What can hang from each mark:
k163: k43 k248
k43: k163
k88: k19 k395
k62: k19
k248: k19 k163
k555: k88
k19: k62 k88 k248
k395: k88

Known rows, with every way that one mark hangs from another:
[k62 [k19 k88]]: [14 27 18  7 -2  3  4 -9  8  3 -8  4 11 12 18 14 22]
[k555 [k88 [k19 [k248 [k163 k43]]]]]: [  4  12  16  -3  10  18  -2   9  35  22 -13  -1   8 -24  35 -20  -3]
[k248 k163]: [ -1  12  15 -13   0  19 -11  50  17   4 -19 -21   1  11  54 -12  18]
[k88 k395]: [  8  16   9  12   3 -16  -1  20   9   8  -6   8   3  -5  30 -22  22]
[k62 [k19 [k88 k395] [k248 k163]]]: [-12  -2  16  16  14  -5   1 -24   5 -11  -4   3  18   1  18  29  13]
[k62 [k19 [k248 [k163 k43]]]]: [  8   4  24   6   3  41  -3  -1  11   0 -16   1   8  21  31  17   3]
[k88 [k19 k62 k248]]: [ 27   7   9  23  22 -10   0 -35  28   6  -6   6  21  16   1  14  22]
[k555 [k88 [k19 k248]]]: [ 27  22  14   1  19 -14   5 -19  30  21  -6   5  10 -24  39 -15  14]
[k43 [k163 [k248 [k19 k62 [k88 k395]]]]]: [-17  13 -29  34  -1 -17 -12  -2  23  18  -9   4   3  14  -8   7  -3]
[k555 [k88 [k19 k62] k395]]: [ 21  10   2  19  15 -42   2  -4  24  19   5  12  12 -34  16  -9   9]
[k88 [k19 k62 [k248 [k163 k43]]]]: [  1  -4  10  17  16  24  -8  -2  34   7 -13  -2  19  15  -2  10   3]
[k395 k88]: [  0  34   7  -8   5  16  -2  33  16  10  -9 -10  10   2  52 -24  39]
[k19 k62 [k88 k395]]: [ -2  12   0  26   3 -10   4 -16  20   0   0  -8  18  -8 -19   9  25]
[k43 [k163 k248]]: [  3  20 -12   8 -12   4 -11  17  18  26 -28   3 -10  19  17 -19   4]
[k163 k43 [k248 [k19 [k88 k395]]]]: [-25  27  -9  31 -20  31  -2  18  31  26  -9  10   6   3  10 -21 -19]
[k43 [k163 [k248 [k19 k62]]]]: [  5  17 -22  22  -3   0 -14  11  25  22 -16  -1  -4  31  17   6  -1]
[k62 [k19 [k88 k395] [k248 [k163 k43]]]]: [-20  -1  17  20   3  22   0 -18   9  -5  -7   7  16   0   1  19   1]

Rows:
[ -8  27 -11  32 -20  51  -1   4  41  23 -10  -6  11  18  -2   3 -14]
[k163 k43 [k248 [k19 k62 k88]]]
[-19  19 -15  43 -17  33  -1   3  35  21  -4   4  12   6  -9   0 -18]
[k163 k43 [k248 [k19 k62 [k88 k395]]]]
[ -8  16 -17  38  -4  -3  -1  -7  29  12   1  -2  14   8  14  14  -3]
[k163 [k248 [k19 k62 [k88 k395]]]]
[ -3 -16   4  28  29 -29  -8 -13  19  -2  -2   9  22   1   6  17  11]
[k88 [k19 k62 [k248 k163]] k395]
[ 15  -2   3  37  29 -34   0 -36  21   3   2  22  22   1  -8  10  18]
[k88 [k19 k62 k248] k395]
[ -5  19  -5  30  10 -13  -3  -2  25   1   9  -7  17   6   7  14  18]
[k248 [k19 k62 [k88 k395]]]
[ 15  12  10  14  23 -37   5 -21  23  19   1  18  12 -38  32 -18  10]
[k555 [k88 [k19 k248] k395]]
[  4  23  -9  30 -18  51  -4  18  36  25 -12  -1   4  24  18  -2 -17]
[k163 k43 [k248 [k19 k62]]]
[-37   4  11  14   4  32  -1  -2  24   1 -12 -10  15 -11  -4  -8   7]
[k19 [k88 k395] [k248 [k163 k43]]]
[  9  -5  10   9  14  26  -4 -10  26  -7 -12 -26  14  18  24  26  22]
[k19 k62 [k248 k163]]
[ -8   9  18  -2   1  52  -5  18  26   6 -22 -16   6  11  30 -10   9]
[k19 [k248 [k163 k43]]]
[-11 -14   5  31  20  -2  -8  -7  24   5  -5  13  21   1 -14   6   0]
[k88 [k19 k62 [k248 [k163 k43]]] k395]
[ 12   4   1  31  17 -41  -4  -1  17  10   1  21  16   0  -6  -1  15]
[k88 [k19 k62] k395]
[  5  12  15  25  13 -11   8 -47   5  -5   0  15  17   0   4  22  20]
[k62 [k19 [k88 k395] k248]]
[-15  12   0   8   9  15 -12  30  32  -4  -3 -33  16  18  31  25  13]
[k248 [k19 k62 k88] k163]
[  0  24 -17  13  -5   0 -15  26  22  26 -20   5  -9  27  34 -12  -2]
[k43 [k163 [k248 k19]]]
[-27   1   9  10  15   2  -2  -9  19  -7  -8 -15  17 -10  15   2  19]
[k19 [k88 k395] [k248 k163]]
[ -9  11   4   9  -3  46 -15  52  32   7  -8 -22   6  26  33   7  -3]
[k248 [k19 k62] [k163 k43]]
[-20  23   6  -5   6  15 -13  47  28   2  -8 -27   9  13  55   1  13]
[k248 [k19 k88] k163]
[  6  29   0  18   6   9  -2  -1  32   3   3 -19  16  18  17  16  22]
[k248 [k19 k62 k88]]
[-17   2   7  14   1  56  -1 -18  36  -3 -14 -29  21   8 -19  21  12]
[k19 k62 k88 [k248 [k163 k43]]]
[-10   4   3   7  30   6  -9   5  26   0  -6  -8  29   8  32  11  29]
[k395 [k88 [k19 k62 [k248 k163]]]]
[-25  14   1  11  -5  47 -12  37  37   4  -7 -28  14  18  12  11  -1]
[k248 [k19 k62 k88] [k163 k43]]
